Each row comes from the steps of one path. Every step used is in the known rows, and no mark comes twice. Write the path behind each row, first mark first.
Known rows
mupuf, bosi, bukar, rido, zumil: [-2.52  0.23  0.88  0.54  4.12 -0.60 -3.78  0.67  0.09  2.25 -4.06  1.55
  0.79  0.61 -0.29 -3.60  3.64  1.92 -4.44 -2.25]
zumil, lufep, bosi: [ 4.96  0.35  0.15  1.85 -1.94  1.60  1.76 -0.64 -1.53 -2.82  0.72 -0.78
 -2.35  1.77  0.42  5.38 -2.95 -3.16  4.00 -2.20]
lufep, zumil: [ 4.49  0.49  0.10 -1.04 -1.48  0.16  1.83  0.07  1.53  2.57 -1.53 -0.24
  4.39  0.18 -3.43  1.29 -6.36 -1.52  2.44 -2.65]
mupuf, bosi, zumil, lufep: [-1.95 -3.72  0.20  1.31  2.04 -2.36  1.16  0.39  2.66 -5.10  2.20 -0.86
  2.19  0.39  1.20  3.03  5.42  2.89  4.07  0.78]
rido, bukar, mupuf, bosi, lufep, zumil: [ 0.22  0.15 -0.55  2.00  1.86 -4.39  3.10 -0.60  2.22 -2.84 -2.99 -3.40
  0.28 -1.77  0.81  0.77 -0.92 -0.45 -1.52  4.72]
mupuf, zumil, lufep, bosi, bukar: [ 2.70  2.36 -1.36  3.78  0.24  0.09 -1.12 -1.75  2.96 -3.60  5.09 -3.59
  0.69  3.76  0.18  0.78  3.31 -2.10  2.71  0.31]
lufep, zumil, bosi: [ 2.55  1.96 -0.40 -2.08 -1.58  1.85  1.26  0.29  0.82 -1.07 -2.16  2.59
  1.70 -2.78 -1.50  1.44 -1.83 -1.21  4.24 -0.39]
bosi, zumil: [ 0.20 -1.05 -0.06 -1.30  1.18 -0.93  0.80  1.32  1.98  1.09  2.93  0.60
  5.98  1.12 -0.76  0.06  0.23  1.70  2.63 -4.57]
bosi, bukar, mupuf: [-0.81  0.99 -0.89 -1.06 -3.70 -0.69 -1.85  0.20  0.02  4.77  3.94 -2.13
 -0.79  2.83  1.90 -1.08 -2.23  0.64 -2.04  0.48]
mupuf, bosi: [-0.43 -3.99  0.41  0.03 -2.50 -3.62  1.00 -1.30  2.84  0.33 -1.46 -0.43
 -0.43 -2.50 -1.21 -0.46  1.15  4.64  2.59 -4.13]
mupuf, bukar, bosi: [-1.90 -4.40  1.71  1.84 -4.11  0.02  1.30 -1.71 -0.07  2.43  0.33 -0.51
 -1.17 -3.08  0.23 -1.15 -2.13  0.00 -1.42 -1.19]
lufep, bosi: [ 4.92  1.47 -0.85  0.56 -2.30  0.01  1.58 -1.02 -1.00  0.87  0.21 -0.80
 -0.25  0.97 -1.47  1.16 -4.56 -1.93  3.46 -5.65]
bukar, bosi, zumil, lufep: [-2.25 -5.29  1.10  1.45  1.97  0.96  1.25  1.19  0.37 -3.07  2.70  1.72
  1.76  1.21  3.67  4.68  2.59 -0.76  2.00  1.16]
rido, zumil, lufep: [ 1.94 -4.01  4.44 -1.44  0.61  3.88  0.66  2.08 -2.82 -1.48 -3.97  2.94
 -0.59 -0.50 -1.08  5.76  0.33 -0.70 -0.72 -0.73]
rido, bukar, mupuf, bosi: [-2.56 -3.01  1.34 -1.94 -2.21 -2.14  0.87 -1.53  1.85  0.26 -4.08 -1.35
 -4.26 -3.47  0.12 -2.31  2.61  3.83 -3.21  1.95]
rido, bukar: [ 3.74 -2.80  3.53 -2.62 -1.75  2.01  1.47  0.80  2.13  1.46 -3.43  2.71
 -0.82 -2.20 -2.04  0.05 -0.51  0.40 -2.64 -5.35]
rido, zumil, lufep, bosi, bukar, mupuf: [ 0.77  3.04 -0.67  0.54  1.12  1.48 -1.39  0.49 -4.72 -0.66  1.38 -2.72
 -2.41  4.04  1.91  1.26 -0.21 -3.35 -2.10  5.29]
zumil, mupuf, bukar, rido: [-3.53  3.00  0.03 -0.46 -2.37  2.64 -2.82 -1.46  0.24  3.45 -0.94  0.47
 -2.93 -1.33 -0.99 -3.53 -1.38  0.76 -3.49  0.87]
bosi, bukar, rido, zumil: [-0.39  1.45  1.81 -0.65  3.26  2.43 -3.98  1.83 -1.21  4.42 -3.26  2.90
  1.66  1.95 -0.39 -1.90  0.23 -0.54 -5.31 -3.85]
zumil, mupuf: [-0.40 -0.87 -0.55 -3.97 -1.60  1.41 -0.28  0.38 -0.36  1.52  0.32  2.87
 -1.50 -0.68 -1.25 -0.79 -0.61  1.87  1.37  0.02]

Which path is each row?
[ 0.07 -1.28  2.63 -3.70 -3.36  2.20  0.78  0.10  0.02  3.23 -3.08  0.47
 -3.52 -1.65  0.12 -0.15 -1.81  0.26 -5.06  0.38]	rido, bukar, mupuf
[ 2.05  5.39 -2.27  2.95  0.24  0.31 -3.54 -0.69  0.80  3.44  2.11 -0.69
 -0.18  4.42  1.67 -1.88 -2.72 -2.68 -1.07 -5.21]	lufep, bosi, bukar, rido
[ 4.90  2.39 -1.82  3.28 -0.33 -0.19 -0.53  0.03 -0.23 -2.30  5.29 -2.10
 -0.48  4.75  1.48  2.15 -0.56 -3.14  3.12 -1.45]	zumil, lufep, bosi, bukar
[ 1.15  4.19 -2.88  0.53 -2.33 -1.14 -1.20 -0.90 -1.66  2.87  4.41 -3.93
 -1.55  4.02  1.83 -1.67 -3.16 -1.94 -0.33  1.10]	lufep, bosi, bukar, mupuf
[-0.18 -1.80  4.37 -0.49  1.60  5.27 -1.75  1.83 -2.46  0.32 -5.83  3.87
 -1.91  0.27  0.60  5.29 -0.03 -1.56 -3.48 -1.21]	bukar, rido, zumil, lufep
[ 4.40  2.06 -0.39  2.05  2.92  1.10 -0.76  1.02 -2.84 -2.82  1.92 -0.92
  0.31  4.16  0.05  1.54  1.08 -3.59  0.94 -0.06]	rido, zumil, lufep, bosi, bukar
[-4.31  0.33  0.25  1.26 -2.07 -0.37  0.46 -1.07  2.44 -3.71  1.02 -0.48
 -1.75 -3.64  3.75  3.51  4.49  1.13  0.79  3.07]	bukar, mupuf, zumil, bosi, lufep
[-3.12 -2.72 -1.54 -2.19 -0.65 -2.82 -0.01 -1.21  1.49 -1.33 -1.05  0.96
 -2.45 -2.55 -1.27 -2.95  3.76  5.24  2.63  1.55]	zumil, mupuf, bosi
[-0.64  0.42 -1.98  2.80  0.30 -5.50  2.56 -0.95  1.39 -1.48 -0.63 -4.30
  1.37 -0.66  1.23  2.24 -2.98  0.03  1.47  3.97]	bukar, mupuf, bosi, lufep, zumil
[ 2.70  3.84 -2.34 -0.26  0.10  0.09 -0.81  0.80  1.94 -0.73  2.75  0.89
  3.10  0.64 -0.14 -1.37  0.37 -1.30  3.24  0.21]	lufep, zumil, bosi, bukar
[-4.42 -2.80 -0.77 -3.48  5.30  1.16  0.36  1.05  0.33 -2.05  0.46  4.10
  0.58 -0.93  1.32 -3.96  5.63  0.94 -1.50  4.47]	rido, bukar, bosi, zumil, mupuf
[ 2.44  2.37 -2.30  0.45  2.59 -1.38  1.49  0.05  0.02 -1.05  3.49 -1.35
  5.02  2.44 -0.83 -0.56 -0.90 -1.06  4.47 -4.00]	lufep, bosi, zumil
[-3.17  0.94  1.15 -4.51  3.36  4.43 -3.10  1.44 -3.26  2.58 -5.72  5.39
 -1.84 -0.71 -1.42 -1.91  0.98  0.61 -4.12  1.29]	bukar, rido, zumil, mupuf
[-1.18  1.72  1.81  1.46 -4.14  1.83 -1.94 -1.47  1.42  4.94 -1.40 -0.75
 -1.04 -1.32 -0.99 -1.37 -3.64  0.11 -3.49 -4.31]	mupuf, bukar, rido
[ 1.83 -0.64 -1.46  3.64  1.31 -5.73  3.16 -0.42  2.96 -2.65 -0.74 -2.70
  3.51 -0.99 -0.26  2.40 -2.31  0.21  3.48 -0.20]	mupuf, bosi, lufep, zumil
[-4.78 -3.45  1.29 -1.44  0.95  2.13  0.06 -0.61 -3.81  0.48 -2.64  1.95
 -2.27 -3.67 -1.08 -3.83  1.78  0.26 -3.47  5.42]	rido, zumil, mupuf, bukar, bosi
[-3.25  1.73 -1.47 -1.63  0.50 -0.20  0.06 -0.40  0.32 -0.71  4.06 -1.57
  2.56 -0.98 -2.65 -4.81  2.30  2.34  0.92  3.66]	bosi, zumil, mupuf, bukar
[ 4.82  3.40 -2.68  1.98 -0.64 -1.58 -0.61 -0.42  0.31  0.93  4.88 -2.11
  1.37  4.05 -0.13 -1.60 -2.07 -1.99  2.53 -4.49]	lufep, bosi, bukar
[-2.68  2.18 -0.13 -3.01 -0.26  1.94 -2.41  1.39 -3.05  1.10  0.01  1.18
 -1.83 -0.33  1.99 -1.65  2.80  0.28 -2.60  4.19]	rido, zumil, bosi, bukar, mupuf
[ 0.00  3.19 -1.80  1.39 -0.09 -1.39  1.78 -0.79 -0.07 -1.72  1.92 -3.03
  1.38 -1.44 -2.29 -1.36 -2.71 -1.07  0.81  5.66]	bosi, lufep, zumil, mupuf, bukar
[-3.30 -2.73 -0.47  0.42  4.40 -4.03  1.06  0.88 -1.14 -4.58 -2.31  1.08
 -1.16 -2.56  0.86  0.39  5.03  3.42  0.42  2.90]	rido, zumil, mupuf, bosi, lufep
[-0.87 -5.40  0.84  3.75 -0.73 -2.34  2.21  0.73  0.14 -0.22  1.33  1.51
 -0.49 -0.98  4.88  4.86 -2.01 -0.93  0.16 -3.24]	bukar, bosi, lufep
[-1.87  0.30  1.42 -3.07  0.21  2.38 -0.20 -0.11 -3.22  0.52 -2.34  0.46
 -0.78 -3.11 -4.57 -4.09  1.07  1.48 -2.47  3.76]	rido, zumil, mupuf, bukar
